Every row comes from one small tree of marks. The marks that hang from a mark follow it in brackets, in the order of their numbers. Every link used is in the known rows. Which tree was each row made from?
In the rows, 128 means zero.
Known rows:
J709{J458{J250} J510{J529{J341{J165}}}}: [159  91 147 129 146 169 112 114 184 141 252 164 102 161 153  94  94 121
 168 108 116  99 166 120 159 162 122]
J319{J250{J348 J577{J529}}}: [142 122 147 111 102 166 112 148 147 128 130 160 107 142 103 142 139 153
 138 124  96  46  92 102 117 135 138]
J349{J577}: [118  84  98 132 107 144  85 139 149 107 140 128 124 139 144 113  96 150
 162 124 100 120 136 110 134 119 147]
J458{J250{J348 J577{J529}}}: [141 125 115 114 110 179 108 153 147 123 125 175  94 154 126 123 140 148
 158 118 110  75  96 108 126 138 131]
J304{J529}: [133 127 134 124 122 145 101 105 171  99 148 117 151 140 122 103 120 119
 146 115 102 141 147 131 157 133 136]
J349{J577{J529}}: [111  88 101 129 109 127  89 146 155 113 143 121 118 144 139 121 122 147
 153 122  99 121 128 104 123 127 158]
J341{J165{J348} J529}: [154 132 137 145 122 144 126 108 159 143 119  82 139 164 146  67 104 156
 128 112 114 132 152 106 168 113 120]
J709{J458{J250{J577}} J510{J529{J341}}}: [159  89 145 119 148 175 100 126 184 134 244 176  99 155 151  97  90 118
 169 104 110  75 181 117 151 167 132]
J874{J529}: [141 126 130 141 117 147 109 130 153 139 133 115 131 120 116  91 116 140
 141 117 100 136 151 119 167 135 137]
J319{J250{J348 J577}}: [147 119 146 114 101 178 109 143 142 125 128 164 110 137 107 135 120 155
 143 125  96  46  98 106 125 129 131]
J304{J529{J341{J165}}}: [133 121 127 149 124 129 115  65 173 104 160 110 141 161 117 104 119 106
 154 143 109 133 146 139 162 137 129]
J577{J529{J304 J341}}: [138 118 133 141 121 125 114 130 164 139 130  96 130 155 120 113 162 124
 160 126 117 123 130 107 136 145 150]
J250{J348 J577{J529}}: [134 131 132 115 113 145 105 151 153 122 118 139 120 147 125 110 147 147
 129 119 100  74 102  89 120 153 142]
J341{J529{J304}}: [154 121 138 137 127 183  98 131 166 136  94  81 142 120 144  85 113 141
 158  98 116 135 158 103 164 131 144]
J709{J510}: [144 108 152 138 126 133 107 145 181 130 164 134 137 131 144  61 112 138
 141 101  94 120 153 113 150 144 142]
J250{J348 J577{J529{J304 J341{J165}}}}: [145 122 128 133 117 137 113 123 159 128 126 118 117 166 119 104 151 138
 137 128 117  69 105  93 124 159 130]
J510{J529}: [139 122 148 122 123 155 130 133 176 120 172 114 136 130 154  98 100 125
 146 114  99 132 141 104 156 138 134]
J529{J304 J341{J165{J348}}}: [164 110 129 159 118 126 129  96 158 140 142  81 139 184 122  81 126 130
 159 132 136 118 144 118 157 132 108]
J510{J709{J458}}: [142 100 155 125 129 170  72 155 142 146 172 156 134 120 143 116  99 140
 158  74 102  71 150 102 151 167 141]
J250{J348 J577{J529{J341}}}: [131 128 125 123 115 141 109 131 155 125 120 140 115 153 119 115 148 133
 143 137 103  69 103  91 120 156 145]
J667{J319{J250{J348 J577}}}: [159 127 144 101  95 191 132 118 135 122 126 146 115 142  74 144 118 164
 143 132  94  82  93 103 112 123 130]
J709{J458 J510{J529{J341}}}: [151  94 158 123 148 153 104 120 186 140 241 141 127 144 152  88  94 115
 160 107 106 109 180 110 159 168 137]
J319{J250{J348 J577{J529{J341}}}}: [140 120 142 116 104 162 115 137 148 131 132 160 102 146  98 147 139 144
 146 137  97  43  93 105 119 138 140]
J667{J319{J250{J348 J577{J529{J341}}}}}: [154 128 141 106  97 179 138 110 140 126 126 143 109 149  67 152 131 155
 147 144  96  80  89 103 108 129 137]
J874{J529{J304 J341{J165}}}: [156 113 126 166 124 136 121  93 162 146 145  85 128 148 107  83 122 127
 151 130 124 130 154 126 174 144 120]
J709{J458{J250} J510{J529}}: [158  95 152 112 144 180 102 143 182 137 244 169 110 145 157  92  94 131
 162  88 111 104 167 115 155 160 126]

Write each row's tree:
[163  90 160 124 149 156 103 123 191 141 240 125 132 147 151  82  98 116
 162  96 117 111 183 109 160 173 129]  J709{J458 J510{J529{J304 J341}}}
[157 104 130 171 119 136 123  90 158 139 142  85 134 171 126  90 124 126
 165 137 131 118 140 121 156 137 117]  J529{J304 J341{J165}}
[170 125 141 146 125 149 125 111 165 143 118  60 145 168 143  58 112 157
 131  96 129 133 157 105 170 121 109]  J341{J165{J348} J529{J304}}
[149 106 125 118 123 197  74 149 125 138 177 177 108 152 143 136 106 150
 170 106 112  86 159 117 138 133 137]  J709{J458{J250{J577}}}
[148  95 151 120 143 183 107 121 174 140 218 164 109 133 147 128  85 105
 181  97 111  61 148 105 164 183 132]  J510{J529{J341} J709{J458{J250}}}
[142 122 112 129 111 169 116 130 148 127 133 170  88 168 124 121 139 144
 160 133 114  70  94 112 129 139 125]  J458{J250{J348 J577{J529{J341{J165}}}}}
[170  91 156 113 146 183 101 144 186 138 242 153 115 148 155  85  99 132
 164  77 123 104 170 115 157 165 119]  J709{J458{J250} J510{J529{J304}}}
[142 119 124 157 112 119 131  91 149 138 145 113 130 180 126  98 116 129
 157 156 113 118 137 120 154 122 124]  J529{J341{J165{J348}}}
[145 105 154 136 135 130 128 119 204 126 196 126 130 136 148  65 100 111
 150 117  96 118 158 110 159 157 139]  J709{J510{J529{J341}}}
[159  99 141 112 136 183  81 149 160 138 207 186 106 151 142  95 108 146
 159  93 112  74 151 112 140 160 127]  J709{J458{J250{J348 J577}} J510}
[169  97 153 105 146 189 106 143 186 138 235 154 114 148 150  84 106 133
 163  81 127 100 145 108 155 173 110]  J709{J458{J250{J348}} J510{J529{J304}}}
[172  88 154 111 148 183  96 146 186 132 243 160 109 151 155  85  94 133
 159  75 120  81 184 113 151 168 122]  J709{J458{J250{J577}} J510{J529{J304}}}
[145 122 114 118 110 191 105 148 141 119 123 180  98 149 129 117 121 149
 163 120 111  75 101 112 133 133 125]  J458{J250{J348 J577}}
[148  96 146 122 129 186  69 159 140 141 175 181 115 128 142 123  97 142
 164  73 105  47 151 107 147 166 139]  J510{J709{J458{J250{J577}}}}
[164  89 161 134 149 150 109 112 191 143 248 120 129 156 154  76  98 121
 155  99 120 109 181 111 162 170 122]  J709{J458 J510{J529{J304 J341{J165}}}}
[160 116 142 164 126 163 116 102 167 143 118  66 137 147 150  68 110 152
 139 102 126 133 152 109 170 125 123]  J341{J165 J529{J304}}
[168  88 149 120 149 178 106 126 188 141 242 153 109 154 148  92 100 119
 177  97 125 100 172 118 159 169 122]  J709{J458{J250} J510{J529{J304 J341}}}
[156  95 144 121 136 177  84 150 160 144 212 177 113 146 147  95 106 142
 166  91 110 102 163 120 149 150 132]  J709{J458{J250} J510}
[153  98 164 116 146 157 100 139 185 137 241 141 132 138 159  82  92 129
 147  89 103 114 179 106 157 164 134]  J709{J458 J510{J529}}
[149 115 131 138 120 120 109 131 158 128 141 111 124 174 126  98 138 138
 135 117 111  76 159 105 129 140 141]  J250{J577{J529{J304 J341{J165{J348}}}}}
[155 100 141 110 136 174  84 153 163 140 209 182 103 154 140  98 121 144
 156  91 111  74 148 110 135 165 132]  J709{J458{J250{J348 J577{J529}}} J510}
